Each row was made from one path, in order. Every step used is in the known rows, and no mark comes twice. Write each row's path.
In the rows, 128 means zero.
Known rows
nifa, petev: [132 102 129 132 166 139 124 115 115 142 148 129 141 120 119 114 135 129
 120 123  82 146 162 107 137 166 110 162 121 117 102 157 165  63 147  81
 126  96 118 140 169  88 143 133 126 132 124 135 133 114 144 112 143 160
 140 121 143 174 152 136 144]
puna, gevem, rosati, petev, nufir, mabo: [159 118 135  95 129 151 117 119 141 104 137 123  97 139  96 115 136 156
 163  50 111 141 197  69  55 120 131 124 108 135 107 171 174  64 141  69
 148  85  92 161 182  97 177 104 122 136 126 116 106 105 111  88 112 131
 103  92 174 177 106 185 105]
tesidos, petev, nifa: [172 129 140 125 147 166 122 120 119 140 146  80 127 116  85 160 108 141
 149  86  89 168 162 125 132 123 153 137 147 111 103 128 158  77 142  77
 160  70 107 145 162  78 131 132 114 123 192 143 132 119 132 107 146 119
  95 101 137 187 144 107 145]
gaso, gevem, tesidos, mabo, nufir, petev: [148  92 156 147 136 160 186 150 156 132 183 125 133 130  95 158  69 198
 183  23  77 148 138 134  91 101  88 106 111 175 136 142 204  52  91  84
 147 111 115 146 175 100 173 150 144 113 196 173  89 110 104  88 137 127
  80 135 180 170 124 124 148]
mabo, nufir: [161 114 133 128 166 121 150 126 169 137 151 130 150 133 138 127  97 137
 145  63 113 166 163 120 169 132  97 129 100 127 103 142 157  82 122  80
 118  97 113 144 169 108 132 151 123 117 143 137 126 115 114  99 147 121
 110  98 149 157 137 119 148]
mabo, nufir, petev, rosati: [149 111 118 130 164 129 113 126 150 126 183 119 161 141 148 139  90 155
 133  37 132 147 166 138 150 126 129 135 139 123 113 169 161  95 108  83
 109 101 115 150 185  78 125 170 123 128 143 146 116 109 113 113 120 134
  95  83 166 143 173 134 149]
liromud, puna: [159 108 142 129 153 144 120 124 118 139 106 104 149 136 124 110  85 132
 136 121 131 164 188  95 147 149 105 139 106 118 114 151 178  79 127  85
 121  82 130 147 136  86 127 135 109 124 146 149 146 116 124 119 141 131
 140 116 138 168 144 115 139]
rosati, petev, nufir, mabo, gaso, gevem: [185 144 151  98 110 156  97 118 150  88 154 100 118 117  99 125 111 158
 198  33 135 152 166 107 126 150 144 102 110 130  72 155 200  85 100  91
 158  94  91 186 177 124 163 116 143 114 169 157 158 145 127  78 128 118
 103  73 120 139  59 145 139]
petev, tesidos, gevem, gaso: [150 111 127 114 172 123 100 121 147 109 126 137 134 115 111 134  84 151
 156  87 114 167 118 123 135 154 155 164 128 139 136 167 175  82 140 109
 139  89 111 158 150  97 102 111 177 110 185 126 124 100 113 131 140 110
 130 125 128 183 103 107 139]
nifa, petev, sovus: [125 117 136 129 170 149  84 104  99 134 143 124 128 108 114 133 121 133
 117 128  85 125 165 116 127 163 139 160 128 127 103 176 161  64 152  65
 143  72 132 149 176  90 131 140 110 137 103 138 119 117 137 100 146 166
 145 116 147 168 132 136 125]
nifa, petev, nufir, mabo: [156 142 120 124 143 152  70 114 128 121 166 137 119 143 107 123 136 140
 120  85 105 150 171 116 115 166 115 129 115 102  97 163 181  57 144  73
 154 101 100 164 191 119 160 137 136 132 119 142 115 128 122 115 133 173
 110 121 147 171 129 164 121]
rosati, petev, nufir, mabo, tesidos, gevem, puna: [181 120 170 113 132 164  82 162 168 120 164 125 110 119 101 139  91 137
 194  15 138 144 183  84 100 145 112 102 128 134 130 171 185  44 111  85
 130  63 100 176 142 116 146 140 137 122 174 150 111 114  75  72 123 145
  81 135 161 161 106 164 113]
tesidos, gevem, puna, liromud: [157 115 134 105 140 149 162 136 145 119 108 108 134 132  92 117  82 159
 173  86 104 161 185  91 140 195 109 136 115 124 157 140 164  34 126  99
 106  83 133 143 110  67 162 140  96 121 172 152 129 109 113 116 140 101
 116 131 164 181 124 109 130]
gaso, gevem, sovus, petev: [193  95 160 102 158 171 177 102 112 147 180 109 136 114 133 135  95 158
 167 100  83 113 143 124 148 139  97 141  92 136 143 143 185  42 117 100
 139  85 143 129 146  85 148  93 133 112 159 161 139 128 153 114 169 109
 132  80 170 180  98 109  99]
liromud, puna, gevem, tesidos: [142  82 160 117 162 143 144 152 117 132 104  99 137 147 106 129  92 162
 150 102  95 148 212  74  95 126 109 138  93 120 121 155 183  59 118  92
 132  74 131 137 137  95 158 127  91 113 134 162 112 100 104 111 142 115
 128 141 173 209 146 127 143]
puna, liromud: [166 131 128 115 149 125 167 115 152 127 103 109 136 125 109  97 101 145
 146 101 109 179 172 100 162 196 117 133 116 132 113 148 171  57 122  73
 124  78 136 137 143 101 165 126 109 127 133 129 150 117 139 104 158  99
 136 103 147 183 136 105 149]
nufir, petev, tesidos, mabo, gaso, gevem, puna: [178  91 132 141 138 165 131  91 133 100 139 113 115 134  58 157 101 188
 201  43 115 134 168 130 100 121 136  99 133 162 152 147 219  39  74  90
 160  90  99 175 172  99 149 139 146  99 219 148  86 124 135 140 107 135
  74 125 140 136  89 136 152]
puna, gevem, sovus, petev, tesidos, mabo, gaso: [199  81 160  99 173 128 136  53 127 111 126 130  93 131  86 150 138 158
 180  33 108 128 196 136  90 118 116 108  98 151 128 171 183  51  90 136
 190  89 117 156 166 135 129 139 159 112 174 123  77 117 129 151 164  78
  78 105 164 171  96 141 118]
rosati, petev: [157 108 144 120 150 138 131 133 133 128 128 114 135  87 123 113 119 129
 151 109 106 154 166  74 129 150 116 147 130 141  93 164 181  91 126  86
 126  74 133 148 155  92 133 124 127 133 143 116 165 111 144  67 152 124
 133  91 143 165 144 127 149]
gevem, tesidos: [145  97 141 127 163 148 157 149 142 132 127 114 130 107 122 130  95 151
 148 110  83 153 129 104 138 130  98 144 108 123 119 165 182  75 125  74
 136  69 123 115 163 109 156 139 136 102 140 145 130 108 134 102 162 129
 128 127 171 206 142 118 149]
rosati, petev, nifa: [160 127 150 107 143 148 111 138 138 117 146 108 124  73  90 141 118 145
 173  98 102 172 164  79 117 141 158 144 138 125  79 171 166  98 120  92
 137  58 109 141 163  82 137 118 117 143 154 115 158 118 148  74 148 111
 105  94 139 161 132 119 138]
sovus, petev: [162  87 132 134 171 150 140  90 104 141 131 119 133 111 128 118 110 133
 135 100 109 119 154 100 155 142 102 142 110 133 107 157 177  68 121  87
 153  76 151 147 158  87 140 127 141 136 139 136 140 127 157 119 160 118
 124  95 152 182 154 121 114]
mabo, tesidos, gevem: [152  85 167 135 168 122 132 136 158 149 145 124 130 116 126 123  75 133
 173  50 122 152 123 118 155 150 115 140 113 141  98 159 163  78 119 101
 137  79 113 154 133 104 118 135 151 116 179 144 122 106  85 103 157 106
 138 135 135 184 129 126 150]
mabo, nufir, petev, tesidos, gevem: [136  96 122 137 159 112 107 110 155 119 179 159 137 135 117 158  83 164
 148  37 125 157 148 120 138 134 137 126 129 141 117 160 172  87 108 102
 149 109 104 180 162  95 101 163 166 124 170 114  99 102  91 114 103 109
  68 120 148 159 146 115 150]
nifa, petev, nufir, mabo, tesidos: [166 125 143 134 159 143  74 123 159 146 179 142 118 145 110 125 128 125
 137  42 114 153 169 124 121 170 112 114 119 119  99 173 182  40 121  54
 149  72  94 157 191 148 162 136 147 126 121 148  98 120  98 103 137 179
 106 136 141 176 126 171 130]
petev, tesidos, mabo, gaso, gevem: [187 107 151 128 144 137 126  86 157 104 123 117 114 114  88 131 103 164
 205  62 120 154 134 147 131 135 136 108 105 166  97 159 197  81  89 113
 175  96  94 179 173 120 132 113 165  97 211 131 110 128 115 137 161 109
 106 113 108 152  61 126 155]
nifa, petev, nufir: [149 137 125 114 165 139  81 112 123 118 150 121 121 132 110 133 139 126
 120 117 102 161 164 119 133 160 117 149 114 119  99 171 163  66 157  71
 147  79 114 154 188 118 141 149 134 130 119 146 124 119 129 108 136 170
 123 114 139 182 130 129 122]
liromud, puna, gevem: [160  91 154 118 153 133 127 120 113 138  98  98 144 155 111 117  94 148
 146 105 119 152 224  79 117 140 121 131  96 126 102 139 170  67 118 100
 131  89 122 162 127  83 138 120  84 127 140 148 119 109 107 116 135 110
 145 112 141 174 140 132 141]
rosati, petev, tesidos, mabo: [182 111 150 128 147 133  98 118 149 117 120 138 100  76 103 122 126 134
 171 102 113 159 167  89  88 138 121 125 135 171 100 186 195  90 116  99
 164  72 120 165 169 114 123 129 163 133 176  84 121  99 120  86 164 132
  94 117 131 159 124 135 141]
gaso, gevem: [167 106 147 122 143 153 157 122 134 137 145 103 145 115 129 120  86 155
 170 113 103 145 130 112 161 146 120 140 105 141 101 135 180  73 126  89
 138  93 120 152 152  80 150  90 121 106 169 154 138 121 130 104 155 122
 158  95 125 174  93 112 143]
tesidos, mabo: [171 106 151 136 146 140 142 120 143 136 108 114 122 115 108 118  95 142
 160  93 104 160 143 120 119 128  91 131 108 157 101 153 185  81 120 100
 156  98 116 152 163 103 147 143 133 127 183 124 107 111 113 115 175 123
 134 120 139 165 129 133 141]
nifa, petev, tesidos: [144 105 117 136 177 129  87  96 129 128 155 155 123 116 118 126 146 127
 123 131  91 147 165 109 130 172 134 154 126 124 109 181 170  67 141  79
 149  80 117 146 180 106 120 123 151 126 119 108 116 109 134 127 139 168
 115 130 134 182 137 136 146]
nufir, petev: [140  99 119 141 151 141 139 113 116 138 140 119 139 128 111 131  96 154
 123  93 109 149 148 100 138 140 124 143 139 131 110 145 195  76 116  73
 141  97 120 150 162  85 143 149 128 131 147 135 133 114 148 103 119 127
 128 103 147 165 167 119 155]
gaso, gevem, tesidos: [150  92 154 125 152 163 174 154 142 131 155 103 138 106 124 129  79 170
 178 108  78 140 114 107 136 131 110 141  98 136 119 149 192  66 116  81
 139  77 124 128 157  92 164  93 132  91 164 167 135 118 132  98 161 128
 139 120 157 204 101 111 144]
sovus, petev, nufir: [180 120 125 113 168 150  99  91 110 122 131 112 112 125 120 140 115 131
 134  96 127 133 157 112 152 130 104 132 104 133 103 171 170  68 131  79
 167  63 149 158 173 113 135 145 151 128 133 148 130 128 139 116 152 131
 107  84 150 191 130 116  92]
puna, gevem, tesidos: [139  76 152 118 172 140 164 144 135 129 122 108 130 123 109 133 107 158
 156  93  74 141 168  85 106 124 114 138 100 131 111 152 179  64 122  90
 144  76 116 129 155 106 160 117 107 107 131 145 101 102 114  99 152 106
 135 128 168 215 135 135 149]

Which path is each row?
[155  99 141 136 159 165 160 150 121 146 136  88 132 117 116 142 105 135
 135  93  69 146 148 118 119 121  99 142 133 121 134 137 183  61 138  60
 152  69 130 127 162 102 146 150 130 102 174 161 130 108 127  97 153 137
 106 127 171 223 154 116 153]	gevem, tesidos, petev
[159  82 131 128 173 139  98  87 111 126 144 148 110 105 123 131 101 137
 155  96 119 117 135 104 146 149 128 143 115 138 107 178 171  78 121 116
 175  82 144 173 141  78 103 123 182 128 163 109 120 116 119 139 153 108
  91 115 144 196 135 115 111]	sovus, petev, tesidos, gevem
[168 135 161 100 116 165 116 151 154  85 162 105 112 105  92 135 105 174
 206  30 109 147 148 102 103 137 129 102 104 125  92 169 209  78  94  80
 155  77  96 161 181 139 184 121 152  96 163 174 153 142 127  68 137 126
  83 100 151 172  63 148 140]	rosati, petev, nufir, mabo, gaso, gevem, tesidos
[173 121 162 154 149 164  99 112 141 170 158 101 122 131 117 142  85 125
 145  33 111 117 171 141 130 139 144 104 150 133 110 142 184  46 119  41
 174  62 122 167 166 120 137 137 120 117 158 154 104 120  93  83 147 141
 112 118 145 175 125 163 142]	nufir, mabo, tesidos, petev, sovus
[150 107 119 131 160 141 104 122 116 126 154 105 148 124 138 126  93 154
 131  82 125 137 150 122 141 136 145 148 151 121 109 173 180  96 115  91
 132  89 123 144 172  67 132 149 129 129 151 138 126 106 132 124 128 136
 128  90 153 160 175 133 150]	nufir, petev, rosati
[154 103 145 115 154 123  93 129 136 111 141 143 115  80 123 124 109 133
 172 103 118 148 152  82 116 153 146 146 133 145  93 185 175 103 125 112
 152  79 121 175 139  87  97 119 168 128 167  91 144  99 110  85 143 111
  99 115 131 170 123 122 145]	rosati, petev, tesidos, gevem
[145 120 125 128 151 137 125 119 152 126 184 124 142 133  85 172  90 174
 151  33 107 173 164 121 137 118 147 124 139 121 104 145 156  80 102  77
 134  97  95 146 180  86 142 166 117 135 152 141 116 121 129 101 108 109
  69  99 157 154 160 115 147]	mabo, nufir, petev, nifa
[153  84 115 141 143 147 159  71 135  99 139 129 101 140  60 129 108 196
 187  38 114 141 120 139  91 105 143 119 121 172 135 167 200  63  93  80
 170 104  88 162 190  92 155 125 182 107 207 129  94 115 141 151 106 122
  84 112 146 155  87 146 147]	nufir, petev, tesidos, mabo, gaso, gevem, rosati
[154  84 135 113 159 133 120 107 122 110 108 132 118 130  98 106 136 152
 160 106 118 145 228  49  59 129 148 143 112 145 130 193 164  68 130  76
 126  61 120 155 149  76 128  97 127 137 127 104 117  82 122 112 103 131
  98 112 167 183 127 151 126]	liromud, puna, gevem, rosati, petev, tesidos
[149 127 155 116 152 144  97 122 119 122 123 108 122  76 119 130 103 134
 148 116 105 132 165  84 126 146 149 145 137 146  88 178 171  93 134  70
 145  57 140 159 162  91 122 131 113 138 120 122 153 120 139  55 149 130
 139  81 146 156 122 129 129]	rosati, petev, sovus
[176 103 162 122 133 145 162 102 142 110 116  95 128 123  92 123  90 169
 205  50 110 154 132 145 136 130 111 112 101 160  89 138 193  80  97 114
 159 109 102 169 160 102 152 127 139 104 214 161 126 133 124 125 165 101
 136 104 116 145  74 127 157]	tesidos, mabo, gaso, gevem
[156  98 127 111 154 140 154  93 148  89 142 126 119 105  98 109 132 166
 200  71 115 142 138 102 115 133 155 139 113 151 118 188 176  84 114  72
 135  69  98 149 179  95 141  91 169 104 166 121 154 117 156 111 119 123
  96  85 142 161  67 135 146]	mabo, gaso, gevem, rosati, petev, tesidos
[151 106 159 133 130 175 159 152 161 121 204 118 127 120  62 188  69 215
 203  13  71 162 135 138  77  94 123 105 121 156 125 149 190  60  82  92
 154  95  97 140 181  88 180 140 138 119 208 173  87 117 103  92 135 116
  52 131 176 174 119 115 140]	gaso, gevem, tesidos, mabo, nufir, petev, nifa
[191 152 125 125 127 166  89 121 130 137 147  91 112 151 113 140 106 127
 128  62 118 151 172 132 124 132 120 108 133 114 105 124 186  62 142  57
 176  92 103 176 179 118 147 148 131 118 173 151 113 125 103 102 135 145
  94 102 140 183 125 140 129]	tesidos, petev, nufir, mabo
[192 104 135 109 181 144 127  80 127 139 165 146 114 111 130 138 126 134
 135 108 106 127 154 118 141 141 108 137 111 123 149 180 181  53 122  94
 162  63 139 124 166 118 117 124 166 109 132 114 118 115 148 134 164 121
  95  94 172 189 125 113 104]	gevem, sovus, petev, tesidos
[173 100 165  88 162 130 164 122 141 142 138 109 132 137 124 136 111 150
 148  91  88 156 181 111 119 134 112 136  96 124 126 137 168  55 128 106
 134  96 107 130 149 105 140 119  95 109 138 134 104 100 119 107 156  96
 154  97 165 178 118 130 137]	puna, gevem, sovus
[173 102 140 125 142 151 159 115 185 111 174 152 114 108 104 125 116 168
 207  47  99 152 154 114  74 111 113 116 101 195 129 188 172  69 119  76
 133  86 102 152 185  90 144  98 174 123 190 109 100  95 101  93 138 137
  67 105 166 156  75 147 124]	gaso, gevem, rosati, petev, tesidos, mabo, nufir
[215 106 163 110 159 153 151  84 167 137 201 151 118 126 121 156 104 162
 191  43  95 130 160 157 119 122  85 102  85 168 152 164 179  41 100 108
 159  93 129 149 171 117 129 117 172 109 189 141  82 112 104 123 175 114
  65 100 177 164  77 121  99]	gaso, gevem, sovus, petev, tesidos, mabo, nufir
[158  93 152 117 132 156 186 110 142  98 123 101 117 101  81 102 114 173
 215  40 100 148 137 111  81 116 110 132 109 174 113 167 183  80 111  92
 134  94  98 147 172  82 167 116 156 118 207 146 145 119 142 101 145 113
 115  94 154 147  71 148 141]	tesidos, mabo, gaso, gevem, rosati, petev
[149 111 138 107 163 125  96 134 146  98 130 140 131  86 109 134 101 144
 164  85 110 162 141  94 107 160 154 170 144 152 134 183 180  93 137 111
 130  77 123 160 145  88 101 107 179 126 179 114 151 101 121  88 131 115
 117 114 129 172 107 110 139]	rosati, petev, tesidos, gevem, gaso
[204  97 151 106 166 160 141  85 121 135 188 134 119 111 132 143 109 156
 168 109  93 114 142 125 145 144 121 134  96 139 148 166 188  47 114  99
 163  70 136 136 155 101 127  82 160 102 159 132 121 121 144 130 165 118
 105  88 160 187  84 111 100]	gaso, gevem, sovus, petev, tesidos
[176 149 128 111 132 132  90  99 153 100 125 110 116 150  99 125 106 146
 156  32 151 168 155 134 154 139 130 105 105 104  79 156 185  85 109  84
 163  99  82 172 190 146 156 159 143 106 150 147 126 145 123 125 136 119
 101  90 129 148  97 149 139]	petev, nufir, mabo, gaso
[142 112 145 138 144 153 141 150 162 126 178 125 118 118  59 185  81 195
 174  15  78 179 149 133  79  91 113 109 132 143 125 165 181  70  88  87
 150  90  99 131 189 104 168 179 139 125 180 151  81 112 110 100 138 116
  39 140 190 174 159 121 144]	gevem, tesidos, mabo, nufir, petev, nifa
[182 124 155 142 141 165 111 130 156 161 180 105 122 130  85 155  98 139
 169  14 103 157 167 136 124 137 151 104 151 111 101 132 176  55 105  63
 167  65  91 149 163 109 150 121 123 121 188 148 110 120  99 100 145 121
  77 127 143 181 142 148 153]	nufir, mabo, tesidos, petev, nifa
[161 101 141 131 153 142 109  81 133 105 152 132 113 118  81 130 139 159
 184  73  93 147 154 148 110 161 137 122 109 153 103 168 189  62 108 111
 167 101  97 175 183 115 139 119 166 113 190 139 108 126 125 142 149 149
 100 128 110 150  73 142 155]	nifa, petev, tesidos, mabo, gaso, gevem
[184  95 162  81 168 154 141  96 110 136 164 109 115 121  83 169 118 166
 166  72  82 133 191 108 106 122 138 137 104 111 122 151 155  50 112 117
 161  71 121 124 153  86 145 109 102 135 141 141 104 117 143 125 157  78
  98  90 180 191 129 122  95]	puna, gevem, sovus, petev, nifa
[166 105 152 118 157 174 145 142 123 112 160  56 146 121 130 138  96 162
 186  44  89 130 133 167 134 118 137 135 134 114 120 151 176  83 113  87
 143  73 118 134 168  87 144 135 136  82 206 203 147 129 120 119 153 125
 104 100 156 196 103 121 163]	mabo, gaso, gevem, tesidos, petev, rosati
[133  72 156 122 167 130 164 138 154 135 147 135 120 102 115 103  96 141
 186  41 106 146 126  90 101 130 111 154 122 156 121 187 153  75 129  78
 113  64 109 136 142  80 128 124 163 130 171 129 139  87 106  82 132 119
 119 124 171 188 133 146 137]	mabo, tesidos, gevem, rosati, petev
[197 142 142 116 113 169 113 102 134 113 152  78 121 157  95 142  99 151
 175  19 121 146 162 153 142 132 138  94 116 116  94 109 196  66 119  72
 184 103  89 193 177 124 158 131 138  96 206 188 132 146 111 109 125 123
  93  86 119 163  69 139 143]	tesidos, petev, nufir, mabo, gaso, gevem
[183  99 146 104 171 153 160  95 114 147 155 119 132 113 132 133 111 139
 136  99  95 129 158 116 146 139  83 143 105 121 144 161 173  52 126  95
 137  77 144 117 155  99 138 138 138 120 138 139 136 120 158 119 167 111
 124  89 182 182 138 113 107]	gevem, sovus, petev
[149 100 155 126 155 133 130 144 171 140 150 135 146 134 112 116  57 154
 169   4 119 156 125 130 129 165 120 138 128 133 132 149 186  58 110  98
 128  99  96 154 143 106 145 113 164 117 187 155 123 112  88 108 145 109
 139 142 137 171 108 149 147]	nufir, mabo, tesidos, gevem, gaso
[150  82 151 123 163 159 167 143 116 144 129  80 127 133 105 145 115 145
 143  77  61 137 182 105  91 108 113 136 124 130 121 126 177  50 136  74
 160  73 124 139 150  97 154 129 104 107 167 161 105 102 113  95 144 112
 111 128 172 230 152 127 155]	puna, gevem, tesidos, petev
[150 109 161 114 131 163 154  97 123  93 119  99 104  92  76 122 103 177
 213  50 103 124 136 124  73 110 142 132 113 181 110 184 177  77 116  79
 153  75 108 161 182  82 150 117 142 121 185 144 134 120 139  89 145 121
 118  84 154 139  54 151 122]	tesidos, mabo, gaso, gevem, rosati, petev, sovus
[155  97 142 105 164 133 135 129 116 122  88  96 160 159 100 120  88 159
 139  88 110 167 217  88 107 147 129 155 110 129 137 137 172  53 129  95
 111  88 123 151 133  84 142 110  94 126 151 168 131 104 125 117 125 111
 158 115 143 179 120 120 136]	liromud, puna, gevem, gaso
[199 102 147 111 170 138 130  58 132 116 138 136  99 119  94 144 127 146
 172  49 114 142 161 151 116 126 101 114 105 143 138 182 186  60  91 123
 178  80 123 144 177 139 126 159 186 107 178 116 102 123 146 154 174 102
  72 102 165 163 105 125 119]	gevem, sovus, petev, tesidos, mabo, gaso
[145 117 120 126 145 149 117 115 117 126 159 107 127 113  74 159  97 172
 145  82 106 164 145 109 125 128 162 140 150 115  97 150 178  86 109  86
 151  86 101 144 172  75 143 141 120 138 157 132 130 120 150 109 117 118
  99 102 144 166 162 115 146]	nufir, petev, nifa
[136 118 129 140 159 135 111 104 133 134 164 126 142 135 114 162  79 161
 126  55 114 140 171 129 142 125 138 125 133 143 113 155 164  72 115  56
 140  92 125 164 185 100 125 176 111 134 120 144 108 119 121  82 109 130
 104  89 162 144 143 119 139]	mabo, nufir, petev, sovus
